Known rows, with every step that occurs
foger > pigu > kedab > darobi: [  6  -2 -23  -3   3  27   5  11  14 -26  11 -12  17  14  15   5   4  -7
   8 -24  18  19  10  -5]
pigu > foger > darobi > nabuk > malez: [ 17  -7 -14  -8   7  -9 -15  -6  13 -30   2   1  10  21  16   5   7 -18
   5 -27  21   4   5 -22]
gozerut > foger > pigu > kedab > darobi > nabuk > malez > ruzume: [ 18 -11 -23  -5  -7  15   5  -6  15 -29  10 -15  16  13   4   8   6 -29
   8 -46  -7  31  14 -21]
kedab > pigu > foger: [ -1  -4  -9 -10   8   5  -1  10  10 -10   8  -2  19   3  33  10  20  -8
   3 -19   9   4  12  -2]
foger > darobi: [  8  -8 -19  -1   8  -4  -8   4  10 -30   8  -4   3  16 -12  -4   0  -1
   5 -18   6   1   9  -5]
nabuk > darobi > kedab > foger > gozerut: [  2  -3 -25 -18  14  43 -15   6  20  20  -6   0  13 -20  -7   9  -9 -21
  13 -32  14  -3   4   3]
gozerut > foger > pigu > kedab > darobi > nabuk: [ 17   4 -21  -9  -2  32   8   4  15 -31  15  -8  17   4   6   0  10 -21
  16 -33  -5  28   6  -6]
ruzume > malez: [ -9   0 -16  -8   1  -9  -9 -19  14   5  -3  12  23   6  -4   4   5  -1
  -2  -3  -1   7   3  -1]
malez > nabuk > darobi: [ 17  13  17   4   9  20 -19  -7  -6  -6  -4  -8  14  11  -3   4 -11   2
  -1 -22  18  -4  11   4]
darobi > kedab > foger: [ -4   5 -29 -23  10  -1 -20   9  18  13  -3   1   7  -8  -4   6  -1 -27
  14 -13   6   4  10  -2]
gozerut > foger > pigu: [  1   5 -15  -5  -1   8  12  -1  10 -13   0 -11  16   5  -6  -5   8  -7
  10 -26 -15  25  12   2]
gozerut > foger > pigu > kedab > darobi: [  4   0 -23 -10   0  33  14   5  13 -21   5 -13  19   6  15  -1   8 -12
  11 -33 -10  27   4  -1]
foger > pigu > kedab: [ -2   3 -15  -3   1  12   4   7  10 -15  -1 -15  20  15  14   4   1  -7
   5 -14  21  16  14  -1]
malez > nabuk > darobi > foger > pigu: [ 20  17  26   9  12  20 -17  -5   1 -14  12  -5  12  13  -5  -3  -7  -3
   6 -28  28   9  16   1]
gozerut > foger: [ -5   2 -15  -8   1   7   7  -2   9   3  -6  -8  15   2   1  -4   2  -8
   6 -17 -23  10   6   3]
gozerut > foger > darobi > kedab: [  2   1 -19 -11   5   5  -6   2  14 -23  -2  -7   7  -3 -11  -9  -1 -21
  15 -29 -15  13   4  -2]
foger > pigu: [  2   4 -14   3   0  -4   3   3  10 -15   4 -10  14  13 -10   1   5  -2
   5 -14  12  16  19  -2]
pigu > foger > darobi: [  6 -12 -19 -11  13   5 -11   6  12 -18  -6  -3  11  16  27  -2   5  -8
   3 -18  16   3   2  -3]
ruzume > malez > nabuk > darobi > kedab: [  6  15   8  -8   7  10 -29 -25   6  -2  -8  10  24  -2  -8   5  -6  -8
   1 -18  15   7   3   2]
ruzume > malez > nabuk: [  7  13   4  -6   3 -15 -19 -24   0  -7  -2  10  23   5  -8   5   3   3
  -1  -5   9   9   5   0]
darobi > kedab: [-11   8 -14  -3   4  -9 -20   6  15   7 -11  -7  10  -8  -9   2 -13 -24
  10  -5   9  -2  14  -2]
nabuk > darobi: [ -3  -5  -7   1   9  36  -7  -1  13  10  -6  -5  14  12   2   2 -10  -3
  -2 -24   7  -6   7   4]
darobi > nabuk > malez > ruzume: [ 19 -13 -12   8  -8 -33 -18 -15  13 -12   9  -6   8  19 -22  16  -4 -30
   0 -23   9   3  27 -33]

Rows
[ 19  12  14  -5  12  26 -24   0  -2  -9  -5  -8  19 -23   7  12  -5 -14
   9 -32  31   0  10   4]
malez > nabuk > darobi > kedab > pigu > foger > gozerut
[  5  -6 -14   4  11  16  -5  10  22 -10  32   5   1   9   2  -2   1  -8
  11 -19   5   5   7  -9]
kedab > darobi > foger
[ 11   6  -6   4  -5 -29 -11 -18  10 -14  11   0  10  18 -19  13   0 -19
   5 -16  10   0  17 -31]
darobi > nabuk > malez
[ 11  14  16  -1   8  12 -18 -25   9 -12  10  13  23   9  -8   0   4  -1
   3 -24  21  18   6   0]
ruzume > malez > nabuk > darobi > foger > pigu
[ 13   1 -19  -1  -3  12   1  -1  14 -35  17  -8  16  20   6  12   6 -16
   8 -32  23  20  12 -23]
foger > pigu > kedab > darobi > nabuk > malez
[ -4  -3 -31 -27   9  22  -1  11  12  11  -2  -6  17  13  33   8   3 -12
   4 -10  10   4   2   0]
pigu > kedab > foger
[ 13  18  16   1  10  18 -30  -5  -2  -5  -9  -9  13   0  -7   4 -17 -12
   5 -22  22  -3  11   3]
malez > nabuk > darobi > kedab
[  3  -7 -19 -12  13   3 -21   9  16 -17 -12  -3   9   4  23  -1  -1 -21
   8 -19  21   4   3  -4]
pigu > foger > darobi > kedab
[ 18  -5 -32 -26  10  23  -9  11  16 -22  14   1  10  15  19   5   8 -21
  12 -20  17   7   2  -7]
pigu > kedab > foger > darobi > nabuk
[ 15  -6  -8  -9   6  -9  -7  -2  11 -42  20   3  14  13  18  13  24 -15
   6 -37  16   7  12 -23]
kedab > pigu > foger > darobi > nabuk > malez
[ 13  -9 -36 -24  14   7  -6   8  13 -16  16   5   1  16  -4   0  13  -6
  10 -25   1   8   6  -4]
kedab > foger > darobi
[  1 -11 -23 -10   8   7  -1   6  11  15 -14  -7  19 -21  23  10   0  -5
   6  -8  19  -2   3   3]
pigu > foger > gozerut
[  8  12  15  -3  10  11 -22 -25   8  -2   6  15  22   7  -3   0  -1  -1
   0 -18  16   9   3   1]
ruzume > malez > nabuk > darobi > foger
[ 12   8   5 -14   9  18 -23 -19   6  -6  -4  11  30 -25   6  13   6  -9
   6 -28  24  10   1   3]
ruzume > malez > nabuk > darobi > kedab > pigu > foger > gozerut
[ -4  -2   5   5  14  35  -9   0  22  12   9   2  10  14   5  -5 -10  -9
   4 -24  13  -3   8   1]
nabuk > darobi > foger
[ 26 -18 -25   6  -3  -4 -15  -6  16 -26  26  -1   3  15 -16  16   1 -24
   4 -34   4   6  17 -32]
kedab > darobi > nabuk > malez > ruzume
[ 16   0 -14  -6  -1  -6   0 -14  11 -36  11  -2   7  13 -17  -2   6 -18
  12 -37 -15  14   6 -20]
gozerut > foger > darobi > nabuk > malez
[  8  11   8  -6   7  11 -20 -26   2  -4  -4  11  25   7  -5   5  -1   2
  -3 -18  12   7   2   3]
ruzume > malez > nabuk > darobi
[ 19   1 -21  -2   0  26  -1  10  16 -36  20  -7  15  12   7   7   7 -16
  12 -23  23  19  12 -10]
foger > pigu > kedab > darobi > nabuk
[ -1  -7 -26  -8   6  32  -2  12  13  -8   6  -9  15  10  30   8  -4  -9
   3 -15  11   1   0  -4]
pigu > kedab > darobi
[ 11   9  10  -3   9  12 -17 -24   7   1   6  14  23 -12 -10   4  -3   1
   5 -19  20   7   2   2]
ruzume > malez > nabuk > darobi > foger > gozerut
[ -7 -25 -16   7  -6 -39  -8 -16   9   9 -10 -17  10  26  -6  17 -10 -15
 -12 -28   0   1  25 -29]
nabuk > malez > ruzume
[  4  -9 -16 -11   7   7   5  11   9  -6   8  -4  21 -22  23  15  19  -5
   8 -20  14   2  11   0]
kedab > pigu > foger > gozerut
[  5  -8 -34 -27  13  23  -3  12  13 -12   5  -4  11  17  27   4   5 -12
   7 -19  13   6   0  -2]
pigu > kedab > foger > darobi
[ -4   2 -15 -12   7   1 -13  12  16  -2  -3  -5  17 -33  12  13   5 -26
  15 -18  19   2  13  -2]
darobi > kedab > pigu > foger > gozerut
[ 19 -14 -23   3  -4   8  -4   0  16 -34  16 -13  14  21   4  14   3 -24
   4 -37  21  22  20 -25]
foger > pigu > kedab > darobi > nabuk > malez > ruzume
[ 19  -3 -21   2  -1  -1 -10  -7  14 -27  28   5   5  14 -14  14   4 -15
   8 -29   5   3   9 -30]
kedab > darobi > nabuk > malez
[ 19 -20 -34 -21   5   5 -12   1  16 -19   9  -6   8  24  17  12   4 -29
   4 -34  15   9  10 -22]
pigu > kedab > foger > darobi > nabuk > malez > ruzume
[ 15  18  19   0  10  19 -27  -3  -2 -14   1  -7  14  -4  -5   8  -7 -12
   6 -29  22  -1  15   2]
malez > nabuk > darobi > kedab > pigu
[  9  -1 -32 -21   8   7   2   8  14  -4  13   0  10  14  -3   4  17  -6
  10 -22   6  19  14  -2]
kedab > foger > pigu
